Every row comes from one small tree of marks. The marks that hang from a mark follow it in brackets, in alphabetical order. Every link used is in the known rows. Which tree was each row made from?
(in the rows, 128 means zero)
Known rows
mumaz[guko[sofu[dorugat pera]]]: [131 145 130  77 114  97 125 132 134 100 118 104 130 133 123 139 144 130
 146 158 189 123 127 138 149]
suvu[sofu]: [115 140 139 152 135 114 116  99 126 131 136 143 101 165 122 131 101 160
 149 142 151 140 135 148 137]
mumaz[guko[sofu[pera] tinef]]: [126 129 161  87 116 100 143 130 139 119 139 135 129 127 120 149 153 136
 129 160 140 107 142 133 136]
mumaz[guko[sofu[pera suvu] tinef]]: [125 123 166  82 101  97 158 121 155 108 127 129 147 119 134 139 152 135
 116 162 142 111 146 137 134]
guko[tinef[lemosuv[lavo lazupa lelep]]]: [141  81 129 101 151 125 121  80  54 141 167 151  64 116 152 115 151 104
 102 140  81  78  82 121 118]
pigo[sofu[dorugat pera[nokab] suvu]]: [141 120 128  98  94  89 110 115 166  80 124  46 113  98 152 119 120 101
 106 135 206 135 131 145 150]
lavo[lemosuv[lazupa tinef]]: [118  89 101 136 140 114  94  48 102 142 177 142  80 102 129 132 151 136
 112 124 169  90  82 128 137]
mumaz[guko[pere]]: [136 129 149 111 142 116 112 156 118 132 162 124 112 107 102 150 141 110
 158 149 136 118 137 105 121]
suvu[sofu[dorugat pera]]: [127 153 102 123 114  88 113  84 169 100 121 124 107 178 136  98 132 155
 145 157 194 137 111 182 167]
pigo[sofu[dorugat suvu]]: [141 115 149 126  94 105 121  91 125  99 111  74 115 116 145 129 113 105
 118 138 175 152 124 152 125]
pera[nokab sofu[dorugat suvu]]: [112  88 124 128 130  99 117 172 167  99 175  63 128  75 152 142  87 115
 129 143 200 148 124 125 136]
nokab[pera[sofu]]: [136 116 124 103 156 102 125 125  94 133 178 134 104 134  93 137  89 150
 116 133 135 164 147 118 147]
tinef[lemosuv]: [127 143 110  89 132 122 153 130  88 124 108 137 125 124 138 104 131 116
 154 142 143 134 103 137 127]
lavo[lemosuv[lazupa]]: [124 110 102 114 133 116 107  83 101 142 148 145  95 118 129 110 144 125
 114 116 168 125  92 131 135]
guko[mumaz pere sofu[dorugat pera[nokab] suvu]]: [110  62 161  96  18  65 184 137 208 102 166 123 162 124 135  88 182 125
  65 147 128 106 137 136 152]
lavo[lemosuv]: [117 128  97 111 120 113 129 106 129 137 142 129 120 115 129 107 148 123
 118 106 179 141 109 144 125]
mumaz[guko[pere sofu[pera] tinef[lemosuv[lavo]]]]: [142 111 172  68 107  92 150 125 105 126 175 149  97 113 129 122 172 108
 133 161 115  86 121 134 121]
mumaz[guko]: [135 149 130 103 160 125 104 144 110 125 126 110 121 108 110 156 127 130
 162 145 158 129 138 106 128]
lemosuv[lavo]: [157 114 135 126 144 138  97  90  97 134 151 113  87 112 149 119 131 124
 112 105 102  99 120 120 115]
nokab[pera[sofu[dorugat]]]: [140 118 114 101 143  92 125 115 108 121 172 124 108 141 100 132 102 145
 121 144 159 167 127 137 152]
pigo[sofu[suvu]]: [137 113 161 129 109 117 121 103 106 114 119  84 110 106 136 134  96 112
 111 124 146 147 149 127 118]
mumaz[guko[sofu[dorugat suvu] tinef]]: [124 115 176 101  95  99 160 115 150 110 126 127 150 124 136 157 153 128
 128 172 152 119 125 149 123]
mumaz[guko[pere sofu[dorugat pera suvu]]]: [132 118 156  79  79  85 147 136 158  96 142 111 140 122 129 123 156 108
 128 165 168 115 131 141 141]
nokab[pera]: [143 135 129  94 135 109 141 105 116 130 146 148 123 147  95 133 126 145
 104 127 124 145 143 123 146]

Write each row's tree
[139 110  94  78 159 129 113 109  35 128 147 104  71 108 153 100 126  94
 117 112 122 100  95 110 118] | tinef[lemosuv[lavo lelep]]
[110  48 193 109  15  72 213 108 194 129 172 180 161 139 130  83 199 140
  46 155  50  95 149 146 134] | guko[mumaz pere sofu[pera suvu] tinef]
[115 145 120 125 135  98 106 122 168 112 149 116 100 147 128 121 109 157
 137 139 183 123 142 142 161] | suvu[sofu[pera[nokab]]]
[147  92  99  82 171 133  92  86   6 134 154 120  45 111 154 104 121  97
 113 123 112  83  77  97 128] | tinef[lemosuv[lavo lazupa lelep]]
[135 109 129  98 141  99 141 116 108 122 164 127 122 125 107 128  88 149
 103 136 137 168 151 122 145] | nokab[pera[sofu[suvu]]]
[123 102  94  84 158 125 117 116  30 129 136 131  78 122 137 111 120 100
 126 141 132 107  85 103 139] | tinef[lemosuv[lazupa lelep]]
[139 111 120  96 128  90 141 107 124 110 159 119 126 133 115 123 100 142
 107 147 160 171 131 142 151] | nokab[pera[sofu[dorugat suvu]]]
[122  99 116 130 121 104 128 131 139 103 143  91 132 109 153 115  96 125
 132 151 174 160 114 151 134] | pera[sofu[dorugat suvu]]
[127 101 190 114  90  92 152 136 141 127 176 148 123 130 113 160 170 110
 137 173 128 106 121 143 117] | mumaz[guko[pere sofu[dorugat] tinef]]
[116  50 107 148 172 130  66  67  55 133 198 119  50 107 126 164 123 120
  90 137 115  51  92  82 145] | lemosuv[lazupa lelep tinef]
[109  61 178  78  18  67 232 109 164 126 157 188 159 134 139  64 202 131
  66 166  62 100 129 152 133] | guko[mumaz pere sofu[pera suvu] tinef[lemosuv]]
[110  91 149 120  62  96 168 110 136 126 125 141 152 155 122 119 158 157
  97 142 122 131 126 138 139] | guko[mumaz sofu[dorugat]]
[125 114 180 108 111 108 135 157 105 132 167 133 117 120 103 159 134 115
 144 150 132 114 146 109 118] | mumaz[guko[pere sofu]]
[153  64 114 119 178 143  52  72  25 140 187 106  27 111 147 128 116 103
  76 105  87  65  97  78 128] | lemosuv[lavo lazupa lelep]
[132 127  96  82  86  89 138 129 230  70 115  71 162 104 169  93 155 111
 101 145 206 119 112 158 165] | sofu[dorugat pera[nokab] suvu]
[136  96 197  84  97 101 167 119 101 128 167 148 114 103 138 135 159 104
 128 162 104  95 125 130 102] | mumaz[guko[pere sofu[suvu] tinef[lemosuv[lavo]]]]
[112  98 124  67  72  79 183 109 127 102 137 141 123 154 155  96 175 105
  93 164 145 102  88 177 146] | guko[sofu[dorugat pera] tinef[lemosuv[lelep]]]
[136  93 138 104 115 110 160  84 104 150 143 167 115 118 137  94 184 147
 107 140  62 104 108 128 116] | guko[mumaz tinef[lemosuv[lavo]]]
[158  66 140 158 170 141  56  17  60 139 196 132  36  97 149 150 133 140
 106 127  89  34  87  99 130] | lemosuv[lavo lazupa tinef]
[131 120 159  67  87  77 165 135 135 112 157 147 122 130 125 123 184 104
 147 184 150 104 106 157 135] | mumaz[guko[pere sofu[dorugat pera] tinef[lemosuv]]]
[118 101 133 106 105 104 180 108 124 148 128 176 140 127 123 101 182 149
 116 155  78 122 113 132 124] | guko[mumaz tinef[lemosuv]]
[145  38 114 146 188 140  36  28  26 139 222 105   8  91 146 155 125 115
  74 114  89  20  85  73 132] | lemosuv[lavo lazupa lelep tinef]
[138 133 141  89 163 117 124 119  86 133 133 149 105 109 121 149 148 125
 166 173 135 111 106 118 125] | mumaz[guko[tinef[lemosuv[lazupa]]]]
[113  96 118 135 149 102  98 183 146 112 191  71 106  86 135 154  89 117
 145 141 199 144 119 120 139] | pera[nokab sofu[dorugat]]
[133 125 151  84  94  88 132 145 141 107 156 118 122 131 116 133 159 110
 141 162 166 112 127 138 143] | mumaz[guko[pere sofu[dorugat pera]]]
[141  84 199  87 106 104 155 104  82 132 173 158  98 103 138 137 155 106
 125 168  96  84 114 121 108] | mumaz[guko[pere sofu[suvu] tinef[lemosuv[lavo lazupa]]]]
[119 146 108 122 120  86 106 111 187  97 142 106 104 157 137 115 126 150
 144 152 211 128 118 166 168] | suvu[sofu[dorugat pera[nokab]]]
